Each row comes from the steps of one path. Every step used is in the known rows, and no mark comes twice. Write the path behind each row, first mark first.
Known rows
gedu > mesan > fabizas > raguz: [  1.7  -1.0  -6.1   7.4   9.2   8.9   7.5 -12.0   8.7  -6.0   0.2  -0.1
  -1.8  29.6  -8.8  -2.2   0.9  -2.8   2.3  -6.6]
palone > fabizas > sobu: [ -8.9   4.3   2.3  -0.3  -5.7  -8.4 -10.6 -10.3   6.2   6.1   5.0  -3.5
   6.7  -4.7  -0.6   1.0   6.4  -0.8   6.0   5.6]
fabizas > raguz > nifunap: [ 10.8  -4.8 -13.2   4.1 -15.5  17.5   1.2   5.5   1.1  -2.2  -0.7   9.0
 -22.1 -10.6  -3.5   5.2  -2.3 -11.0   3.4  15.2]
fabizas > palone: [ -0.7   4.4   0.5  -2.8 -36.5   3.7 -12.5   3.8  17.0   3.8  -0.9  -0.5
   3.1  12.4  -1.7   2.8 -13.5 -10.1   4.8   1.9]
raguz > nifunap > palone: [ -6.0   1.9  -7.5   9.0  -3.1  36.1  -8.7   9.3 -15.2   3.7  -1.9  13.1
 -13.9 -19.7   6.1  11.8   4.2  -8.9  -4.6  11.2]
nifunap > palone: [ -7.4  10.4  -2.0   5.0  -0.8  20.6 -10.8  -2.4   0.1   6.3  -4.4   5.1
   0.7  10.5   4.4   1.9   3.5  -6.1  -5.4  -0.5]
nifunap > palone > fabizas > sobu > gedu: [-18.3   8.6  -5.9  -0.5  30.9 -14.4  -1.5 -17.6  -4.1  10.9   5.3   1.5
  10.4  13.0   3.2 -12.1  17.3   0.2  -2.2   0.7]
sobu > gedu > raguz > nifunap > palone: [  6.6  -7.4 -13.6   5.3  23.4  -2.8  -2.4  15.3 -20.7  -3.5   0.7   2.4
  -5.9 -16.5   3.7   2.3  -1.8   7.9  -2.0   6.6]
nifunap > palone > fabizas: [-20.4   8.7  -2.1  -0.5  10.7  17.9  -9.9 -14.5   5.6  10.7  -5.7   6.4
  -1.9  15.7   7.1   1.5  11.6 -11.1  -3.8 -10.1]
nifunap > palone > fabizas > raguz: [ -8.2   5.0  -3.4  -1.3   7.8   4.5   4.2 -22.0  19.9  11.6  -7.8   5.8
 -12.6  33.3   6.1  -7.3  13.0 -19.0  -9.1 -15.6]
mesan > fabizas: [  1.9   8.8  -5.8  -2.8  15.8  38.1 -13.8  -6.2   1.4  -2.1  -7.2   5.1
   9.9  17.2  -2.9  -3.7  -9.3   2.3   9.4  15.9]
gedu > raguz > fabizas > mesan: [ 11.8  -3.1  13.0   0.0 -23.5 -27.7   8.9  17.2   3.8  -0.6  -5.6  -8.6
  -3.2 -45.5  -6.2  -5.6 -13.2  11.3  -5.5  -9.9]
nifunap > palone > gedu > mesan > fabizas: [-24.2   4.6   4.4   7.6  18.8  24.8   7.9 -20.8 -14.2  -1.4   2.5  -3.5
   9.1  48.8  -0.9  -3.2  29.8  -4.8  -7.1  -2.9]
palone > gedu > mesan > fabizas > raguz: [ -5.6  -2.3  -1.8   2.7   7.8   8.0  19.0 -24.6   1.6  -6.8   3.2  -7.4
   0.3  57.5 -11.0  -9.8  23.7  -6.8   1.4   0.0]
nifunap > palone > fabizas > mesan: [-34.6   4.0   2.0   8.5  10.5  -4.5   6.6 -19.1   1.8  10.0  -2.8   3.0
   0.4  -9.5   1.2 -11.3  22.1  -7.8  -7.2  -8.7]
mesan > fabizas > palone > gedu > raguz: [ 13.2  -5.5  11.3 -11.4 -11.9  -7.9   0.1 -10.0  12.8  -4.9  -3.2 -15.8
  13.1  51.4  -1.1 -11.0  -5.6  -0.9   2.2   9.7]
gedu > raguz > fabizas: [ 26.1   1.2   9.2  -8.2 -26.4  -6.3  -7.3  21.4   9.1   0.5  -8.7  -4.9
  -5.5 -20.6   0.4   7.3 -22.4   6.8  -2.7 -11.0]
palone > nifunap: [ -4.6   3.3  -0.1   0.4 -32.9  11.5   1.2  -3.4  -0.7  -3.2  -1.3  -1.6
   0.4   8.0   2.8  -4.7   7.1  -5.7  11.3   5.7]
gedu > raguz > nifunap > palone > fabizas: [ -1.3 -10.0  -0.8   3.6  10.6   3.8  -5.9   4.5  -5.7   2.3  -3.0   2.9
 -15.2 -18.6  11.1  13.3   5.2  -3.7  -5.5  -4.7]
gedu > raguz > nifunap > palone: [ 10.1  -8.6  -1.5   9.0  -1.5   5.9  -7.4  16.9 -12.0  -2.6  -2.0   1.5
 -13.3 -26.0   8.2  13.8  -4.3   2.1  -7.4   3.9]
fabizas > mesan > gedu: [-15.3   5.5  -8.1   0.5  29.9 -11.1  -0.5  -6.7   8.2  -3.0   1.6   7.7
  13.9 -31.0  -8.5  -4.6  -7.2   8.8   8.4  -2.7]
raguz > fabizas: [  8.2  11.8   2.9  -8.4 -26.1  24.0  -8.3  13.8   5.0   6.4  -8.1   6.9
  -6.4 -16.2  -1.7   6.0 -13.5  -3.3  -0.2  -3.6]
sobu > gedu: [ -6.6   8.4 -18.4  -2.3  15.4   9.8  -9.5  -0.6  -7.1  -1.3   0.3   2.8
  10.2   9.9  -8.0  -6.8  -1.1   5.6  13.2   7.9]
palone > gedu: [ -9.4   5.8  -2.4  -2.6 -13.2  12.4  -3.8 -11.6  -5.0  -0.8   0.9  -5.7
   5.5  30.6  -6.3  -3.4  18.0  -5.5   7.1  11.7]

Which path is each row?
[ 28.7   1.2  10.4 -21.8 -13.9 -22.5  -7.8  20.8  32.9   2.4  -6.8   3.8
   3.9 -18.3   4.4   9.1 -44.8   4.0  -2.8 -25.5]
mesan > gedu > raguz > fabizas > palone
[ 22.8   2.7  -3.3 -12.1   1.2 -13.7  -2.2  19.0   0.0  -1.1  -6.1  -3.8
   1.8 -10.7  -4.0  -3.8 -19.8  13.7   3.2  -8.2]
sobu > gedu > raguz > fabizas
[-4.5  1.5  5.0 11.8  7.8 -1.0 -3.2 -5.1 -5.9 -4.9 10.1 -6.1 14.5 -0.9
 -7.2  3.9  2.3 10.4  4.0  7.5]
gedu > mesan > fabizas > sobu
[-15.7  -2.7  -3.2  -0.6 -11.2  -1.0  15.7  -9.8  -2.6  -7.5   6.6  -4.1
  12.3  38.5  -3.2 -15.7   4.0  -2.2  13.0  -3.5]
sobu > gedu > mesan > fabizas > palone > nifunap
[  3.0  -9.1 -10.9  11.4   8.0  24.5   9.3  -0.5  -6.3  -9.0   2.5   7.4
 -16.8  -0.6  -6.9   7.5   2.4  -4.9   3.3   7.4]
gedu > mesan > fabizas > raguz > nifunap
[ -2.0 -10.5  -2.6   9.0  37.5 -22.6   6.7   8.4  -5.4  -5.0   1.6   8.4
  -2.3 -57.4   4.3   4.0  -7.6  11.8  -6.6  -3.8]
fabizas > mesan > gedu > raguz > nifunap > palone
[-15.6   9.3   2.1   1.2  -3.1  16.8  -0.1 -15.3  -5.9   5.3  -1.2  -1.8
   2.6  37.6   2.4  -4.8  25.3 -10.6  -6.8   4.7]
nifunap > palone > gedu
[-16.4  -3.7   3.2  -0.4  51.7 -40.1   6.2 -15.6  15.5   2.3  -1.9   1.2
  10.4 -22.8   4.8  -6.5   0.8   8.9  -5.4 -25.4]
nifunap > palone > fabizas > mesan > gedu > raguz
[ -4.4  10.0   1.8  -9.0  13.3  -4.5   5.4   4.8  11.1   3.7  -4.2  13.5
   4.8 -49.2  -6.0  -4.0 -17.4   7.2   0.7 -11.1]
raguz > fabizas > mesan > gedu
[ 17.5 -11.6  -9.6   4.8   7.0 -32.9  -3.0  17.5 -19.7  -8.0  11.2  -7.3
   1.3 -37.3  -3.8   2.4  -7.3  18.6   8.3  22.7]
fabizas > sobu > gedu > raguz > nifunap
[ 32.2   2.6  12.2 -14.5   7.4 -36.8  -6.2  16.9  17.6   0.7   0.9  -0.9
   9.4 -41.3   1.7   9.4 -33.0  18.4  -2.8 -12.8]
mesan > gedu > raguz > fabizas > sobu
[  4.9  -2.0  -8.9   7.5  -7.0  19.6   5.8   1.3  -1.1   3.9  -3.7  12.8
 -25.2  -3.1   5.2   3.6   5.1 -16.5 -10.2   7.7]
fabizas > raguz > nifunap > palone
[-28.2  -5.7  -8.9  15.4  25.2 -14.5   7.4  -3.1 -26.5   3.6  17.2   4.3
  -4.6 -21.2   0.1   7.0  28.0  -0.2  -3.0  -3.9]
raguz > nifunap > palone > fabizas > sobu > gedu > mesan
[-14.7   3.4 -15.6   4.8  39.4  16.2  -1.6  -6.8 -13.6  -8.1   4.1   1.4
  16.7  20.6 -12.4  -5.3   2.7  11.7  13.2   0.6]
sobu > gedu > mesan > fabizas
[ 27.1  -1.2  16.3 -12.8 -52.0 -20.0  -5.9  23.0  23.4   4.2  -7.8  -6.7
  -5.3  -7.8   1.8   5.4 -32.5  -2.2  -6.1 -15.9]
gedu > raguz > fabizas > palone
[ -1.5  -2.7  -5.2   3.9  -9.2  18.2  16.9 -11.7  -7.0   3.2  -0.2   6.2
 -22.9  24.2   3.1  -3.8  26.4 -20.7 -10.6  13.8]
fabizas > raguz > nifunap > palone > gedu
[ 14.3  10.7  11.2  -5.3 -32.7  -2.1  -5.3  13.4   4.5   8.1   0.5   0.9
  -0.2 -28.1  -1.5   3.7 -12.4   1.9  -3.7   4.7]
raguz > fabizas > sobu
[-17.5   0.6  -7.4   3.9   9.7  34.3  -7.8  -2.5 -10.1   7.9  -2.7  14.5
 -16.5 -13.8   9.1  11.3  13.2 -14.3  -2.6   2.2]
raguz > nifunap > palone > fabizas
[-30.3   2.5  -3.9  11.6  28.0 -27.9   5.5 -14.5 -11.4   6.7  14.3  -3.5
  10.0   8.3  -2.1  -2.1  26.5   3.0  -4.6 -16.8]
nifunap > palone > fabizas > sobu > gedu > mesan
[ 14.8 -13.6   5.7  -8.0 -15.9   7.1   2.4   1.7  -3.1  -7.6  -0.3  -7.7
  -2.1  21.4   1.1  -1.0  -4.6  -4.0   3.4  23.2]
mesan > fabizas > palone > gedu > raguz > nifunap
[  9.9 -12.6  -1.4   0.8 -13.9  -0.4  -0.5   8.2 -17.4  -9.4   3.5  -9.4
  -8.3  -4.9  -2.0   8.7  10.2   2.6   5.7  17.3]
palone > gedu > raguz > nifunap
[-10.9  -4.3   9.6   3.4 -35.9   5.1  11.2  -6.8   7.3  -6.1   3.7  -4.8
   5.9  29.3   0.9  -5.0   1.4  -8.7   7.2  -6.6]
gedu > mesan > fabizas > palone > nifunap
[-10.4   2.7  -3.4   8.7  13.4  27.6  -6.8  -3.7  -5.5  -6.8   1.7  -0.4
   9.1  12.1  -7.2   5.7   0.9   4.7   7.6  -1.8]
gedu > mesan > fabizas
[  2.0  -1.8   8.7   0.7  -2.9 -11.8   1.5  -7.0  -2.9  -0.3  -1.7 -14.0
   4.1  33.1   4.4  -3.0  16.5   0.2  -9.6  -2.8]
nifunap > palone > gedu > raguz
[ 11.4  -2.4 -12.7  -1.8  16.6 -19.7  -8.0   7.6  -3.2  -7.1  -0.4  -9.5
  11.2   5.8  -6.2  -5.3  -9.8  15.9  10.7   0.3]
sobu > gedu > raguz
[ 16.6  -7.1  -4.2   4.1  42.4  -7.0   2.2   5.2 -21.5  -4.0   3.9  -0.2
   6.4 -15.5   5.7  -7.1  -4.9  16.5  -4.0  25.4]
mesan > fabizas > sobu > gedu > raguz > nifunap > palone
[ 25.9  -4.9  21.9 -14.3 -75.4 -22.9  10.1  18.6  19.4   0.9  -6.8  -9.7
  -9.1  -4.7   8.9  -3.2 -21.5  -6.5  -2.8 -15.7]
gedu > raguz > fabizas > palone > nifunap
[-14.8  -4.3   7.9  14.3  11.4  12.9  13.5 -10.8 -30.2  -2.0  14.6  -1.5
  -0.5   5.1   1.4   5.3  33.3  -2.0  -9.9  18.6]
raguz > nifunap > palone > gedu > mesan > fabizas > sobu
[  0.4  -7.1  -6.6  -5.3  49.6  -3.6  -8.2   1.9   3.8   0.3  -2.3  12.5
  -6.3 -26.7  12.8  16.4  -7.3   2.4  -1.8 -14.4]
mesan > gedu > raguz > nifunap > palone > fabizas
[  3.2   6.0   1.3  -8.3 -11.8  23.9 -12.5  -4.5  16.0   1.8  -6.0   3.2
   9.7  28.6  -0.3  -5.8 -19.3  -7.4   6.1  11.0]
mesan > fabizas > palone
[  7.9   5.9  15.5 -14.2 -76.5   6.0   8.8  11.8  16.8   6.9  -5.8   1.9
 -10.1   1.5   6.8  -5.4 -12.8 -17.0  -0.3  -8.2]
raguz > fabizas > palone > nifunap
[  1.8  -5.2  -1.4   1.3  30.9 -40.1   1.1   0.8  11.6  -8.2   1.2  -3.7
  14.6 -34.9  -6.2  -2.6 -15.4  19.4   6.0  -9.9]
fabizas > mesan > gedu > raguz
[ 24.5  -0.8  21.1 -10.2 -33.5 -33.9   7.0   8.2   1.1   1.6   3.4 -18.3
   2.7  -4.7  -1.2  -1.1   2.0   8.3  -7.5   2.7]
palone > gedu > raguz > fabizas > sobu
